Each row comes from the steps of one walk. Every step used is in the known rows, and no mark comes twice. Write the walk behind each row, first mark first.
Known rows:
fazof, nuno, muke: [  9  12   2 -11 -19   1  11  -5   6 -16 -14  -8 -14   0  40   1   2 -20
 -21  11   9  -5  -8   2   2   8  -5  -8]
sute, muke, vakifo: [ 12   1  14  -7  -4   5 -15 -24 -11 -24  -3  20  16  -8  -1   7   9  -2
  24  -1   2 -22  18  12  19   4   0  14]
zufo, tana, sute, sopon, nuno: [ 11  30  13   7 -13  19  -1 -24  -2  -1  -8  21  -6   6  13 -13  -1  15
  27  14  18   2  10   4   0  -3 -10 -17]
muke, vakifo, sovuga: [ 26   5   9  13   7  -1 -10  -8  -4 -23   4  12  17  -3  -3  30  -1 -11
  16  -5  -6  -9  22   5  13  -8   9  19]
vakifo, sovuga: [ 19   2  -2  20   7  -2  -4  -4   6  -2   6   3   6  -1  -5  15  -4  -7
  -1   0 -10   0  11  -1   0 -11   9   6]
nuno, sute, tana: [-10  -7   8   3 -13  20  15  -6  -8  -5  -6 -16  -5   4  26   5   7 -15
 -14   3  13 -28 -16  11   6   0   4   0]
sovuga, vakifo: [  2  -4   0 -15   6   0   0   6   4   4   8  -2   2  -4  17   9   2  -6
  -3  -9   0 -15  -7 -14  12   4   7  -8]
sovuga, tana: [  8  17 -11  -3   9  -7  -3  -6  -5   8  -3  -8   3  -6 -12 -11  14   3
   6  -3   4  -4   7  -7   0  -3  10  -2]
fazof, nuno, sute, muke: [  9  -2   4 -16 -26  25  13 -27  -3 -15 -18 -11  -9  -3  35  -5  10 -17
 -19  14   8 -28 -12   5  12  10  -5  -8]
lupa, zufo, tana: [ -1   2  12  30 -10  13  -2  -2  -6 -24  20  21 -12   3  -6 -19 -11  -2
   7 -11   7   8 -10   4  -1  -7  -3  -8]
fazof, nuno: [  1   0  -3 -10  -6   3  10   2  -1  -4  -8 -14  -7   6  19   1   2 -12
 -14   5   6  -1  -4  -1   9   5 -11  -7]
muke, vakifo, sovuga, tana: [ 35  20  -2  12  15  -7 -15 -15  -8 -15   1   4  20  -9 -16  18  12  -8
  21  -9  -4 -16  30  -2  13 -11  17  16]
muke, vakifo, sovuga, tana, sute: [ 32  30   3   0  19  -2 -23   1  -6  -6   0   5  24  -9 -14  26   6   4
  25  -4   8 -11  38  -5  13 -18  14   8]
zufo, tana, sute, vakifo: [  4  22  21   9  -1   4 -14   0  -8  -7   0  22 -10  -2   4  -4 -16  17
  21  -5  14   0  18  -3  12  -9   0  -4]
fazof, nuno, muke, vakifo: [ 17  14  12 -17 -19   2   6 -12  -2 -36 -18   0  -1  -1  43  13   4 -24
  -4   6  10 -16   0   6  16   9  -4   5]
sopon, nuno, sute: [ 14  12   3   2 -17  18   9 -26   2 -13 -22 -10  -5  -1  15  -4   9 -13
   1  17   4 -12 -22   2   1   0  -2  -8]
vakifo, muke: [  4   6   2  -6   8  28  -3   5   5   7   3   9   3   4   5   0 -18 -11
   9  -2   6   2   1  -8  -3  -6  -1   0]
muke, vakifo: [  8   4  12  -7   1   1  -8  -6  -8 -21  -3   8  11  -1   2  15   3  -4
  15  -6   1  -9  10   6  12   2  -1  12]
fazof, nuno, muke, vakifo, sovuga, zanav: [ 34  12  12   5 -18   1   6 -28  14 -48  -6   7   0  -3  41  32   3 -34
  -7  11  -6 -27   9  -7  13   5   7  11]
zufo, tana, sute, muke, vakifo, sovuga: [ 25  18  25  19   0  17 -24 -12  -6 -25   7  37  12  -4   5  16 -16   5
  30  -6   3  -9  43   7  15 -15   9   5]
lupa, zufo, tana, sute, vakifo: [  4  16  25  24  -7   9 -21  -1 -11 -25  16  28 -10  -2 -14 -10 -13  13
  23  -8  21  -2   6   1  15 -14  -8  -6]
zufo, tana, sute, putik: [  7  16  15  -1 -18  17 -12  -7  -5  -3   0  17   1  -3  18  -3 -21   4
  16  -2   0  23  14 -12 -11 -15   4 -11]
muke, vakifo, sovuga, zanav: [ 24   1  10  19   2  -2  -6 -23   7 -32   9  15  11  -3   2  33   2 -14
  15   2 -17 -23  19  -6  10  -1  10  17]
sopon, nuno, muke, vakifo, sovuga: [ 43  30  13  19  -9   0  -8 -35   6 -41 -13  15  15  -5  15  23   5 -22
  22  11  -1 -15   8   9  13  -8   8  15]
lupa, zufo, tana, sute, putik: [  5  12  20  15 -24  21 -17  -8  -9 -21  15  25   1  -3   2  -8 -20   1
  17  -6   7  24  -1  -6  -9 -20   0 -12]
muke, vakifo, sovuga, tana, zufo: [ 39   5 -15   5  19 -15 -10 -18 -21  -7   2   3  15  -6 -19  25  10 -11
  11 -14   6 -13  20  -4   2  -2  21  20]
vakifo, sovuga, zanav: [ 17   0  -1  25   2   0   0 -18  15 -12  11   7  -1  -3   0  19  -1 -10
  -1   5 -18 -10   9 -12  -4  -4  13   4]
sute, sopon, nuno, muke: [ 24  25   3   0 -25   9   7 -43   6 -14 -20  12  -3  -2  18 -12  19  -5
  12  23  12 -14 -13  10   0   8  -4  -1]
zufo, tana: [ -1   6   9  16  -4   7   3  -1  -2  -8   6  14 -11   3  12 -14 -12   1
   6  -7  -2   8   6  -1  -5  -4   2  -5]

Write each row's walk:
[ 26  22  12  -1  -9  37  -2 -36  -1 -12 -21   4  -4  -3  11  -1  -4 -19
  23  16  14 -24 -17  -2  13  -7  -3   3]  sopon, nuno, sute, vakifo, muke
[  6 -10  -5   2 -14  14  20 -25 -20  -5 -14 -17  -9  10  18   9   9 -22
 -15   9  24 -26 -33  10   1   7   1   0]  sopon, nuno, sute, tana, zufo
[ 15  15  -3   4 -12   7   5 -38  -2  -1 -13   5   1   3   0 -11  19   2
  17  19   9 -10  -6   7   5   7 -10  -3]  sute, sopon, nuno
[ 29  24  -4   6  14   3 -25 -11  -1  12   2   6  18 -12 -19   4   7  11
  15   3   7 -15  33  -3   8 -17  15  -5]  vakifo, sovuga, tana, sute, muke
[ -2  12  19  19  -8  17 -10  11  -3 -18  18  24  -8   2  -6  -8 -20   9
  10  -9  16  10   4   1  -3 -14  -7 -17]  lupa, zufo, tana, sute
[ -3  14  15   4  -1  12  -5  14   0   1   3  17  -9   2  13  -4 -19  14
   9  -5   8  12  16  -3  -5  -9   0 -16]  zufo, tana, sute
[ 19  33   4 -17  20  17 -22   1  -7  20  -2   7   7  -9 -14  -2  -7   7
  31  -1  23 -12  22 -17  13 -16   4  -2]  sovuga, tana, sute, vakifo, muke
[ 14  29   2 -10  12  -9 -21  -3 -13   9  -7   0   5 -11 -18  -3  12  18
  21   0  17 -14  21  -9  17  -9   3  -1]  sovuga, tana, sute, vakifo
[  2  18  12   1 -11  18   0  -7  -3   6   1  25  -9   3  13 -10  -9  20
  16   0  15   2  17   0  -4  -3  -3 -13]  zufo, tana, sute, sopon
[  8  25  23   3   6  30 -16   3  -5   3   3  28  -8   1  10  -5 -33   6
  31  -7  17   1  19 -11   9 -16  -1  -6]  zufo, tana, sute, vakifo, muke
[  9  21  28  17   0  34 -23   4  -7 -14  19  36  -9   1  -9 -10 -32   1
  33  -9  26   1   6  -7  12 -20  -7  -9]  lupa, zufo, tana, sute, vakifo, muke
[ 41  41   7  -3   7   0 -21  -6   3 -17  -9  11  19 -14   5  24   5  -3
  19  -1  10 -17  33  -3   9 -16  21   7]  nuno, muke, vakifo, sovuga, tana, sute
[ 25  16 -14  18  15  -6  -8  -7   0   5   3  -6   9  -8 -17   5  10  -3
   6  -3  -6  -7  18  -8   2 -12  19   4]  vakifo, sovuga, tana
[ 33  13  14  16 -11   0  -2 -29  16 -45   2  21   7  -8  20  31   2 -22
   9   6 -14 -26  15  -3   3   0  17  17]  nuno, muke, vakifo, sovuga, zanav
[ 18   4  18 -11 -16  22  -6 -35 -10 -31 -13  12   9 -10  15   6  10  -9
  12   3   5 -35   5  12  12   6   3  11]  nuno, sute, muke, vakifo
[  4  10   2 -14  -6  12  -3  -6  -2  14  -4  11   2   1   4   2   4  18
  10   8  17  -6  12   3   0   1  -6  -7]  tana, sute, sopon
[ 41   7 -18  16  19 -22 -13 -26 -23   5   4  -2   4 -10 -31  10  11  -4
   5  -9   6 -16  14  -8   6  -5  21  19]  sute, vakifo, sovuga, tana, zufo
[ 49  35  -4  22   0   3  -7 -51  -7 -16 -18 -10   4 -14 -13   2  24 -13
  17  15   3 -33   3  -2  19 -12  15   7]  sopon, nuno, sute, vakifo, sovuga, tana
[  8  18  30  -2  -6  17 -21 -11 -11 -21   1  36   7  -3  11   2 -12  12
  31  -7  12 -10  32   8  15  -4   1  -1]  zufo, tana, sute, muke, vakifo
[ 23  16  10  15  10  -4 -20  -1  -2  -3   1  10   7  -6 -11  25  -6   8
  16   2   6  -8  25  -3  17 -16   3   7]  tana, sute, vakifo, sovuga
[ 24  25  -8   6  20  -1 -16   6   1  16   0  -4  11  -7 -17  13   2   7
   9   1   7  -3  28  -9   1 -19  14  -7]  vakifo, sovuga, tana, sute
[ 19  11  10 -18 -12  37   8 -20  -4 -11 -17  -9 -13   0  35   5  -9 -28
  -4  10  18 -26 -13  -9  15   0  -6   1]  fazof, nuno, sute, vakifo, muke
[ 22  17  10   4 -15   8   0 -41  -7 -22 -24  -6  -6  -6   7  -1  16  -8
  13  17   9 -27 -19   4  18   0  -4   2]  sopon, nuno, sute, vakifo
[ 49  33  11  15 -18   6  -3 -54   3 -37 -16  24  14  -6  16  17  17 -15
  26  18   5 -26  10  14  12   1   5  19]  sute, sopon, nuno, muke, vakifo, sovuga
[ 20  25   8 -21   8   4 -27 -14 -15  -5  -5  13  22 -13 -13   4  15  13
  32  -1  16 -25  35   4  20  -5   6   3]  sovuga, tana, sute, muke, vakifo
[ 49  19  -9   3   7 -14  -8 -25 -13 -20  -6   9  11 -12  -1  24   9 -19
   4  -9   7 -18  14  -1  -4   0  27  20]  nuno, muke, vakifo, sovuga, tana, zufo
[  2   5   8   9 -16  20  14 -23  -7 -13 -15 -17  -3   7  23   1  13 -19
  -5  15  15 -28 -24  12  12  -2  -2  -3]  sopon, nuno, sute, tana
[ 11  10  20 -16   0   8 -23  -8 -10 -15  -3  22  20  -5   1  15   1  10
  27   1  13 -19  25   9  20  -2  -2   5]  tana, sute, muke, vakifo
[  2   6  10  -9  -1   9 -17  -3  -2   6  -3  13   8  -4  -2   0  -3  15
  10   5  14  -9  15   4   9  -5  -3  -7]  tana, sute, muke
[ 32   7   4   9 -14  11   7 -27  -4 -21 -16 -15  -9  -3  24  18   5 -23
 -13  10   4 -28  -3  -2  20  -2   3   7]  fazof, nuno, sute, vakifo, sovuga
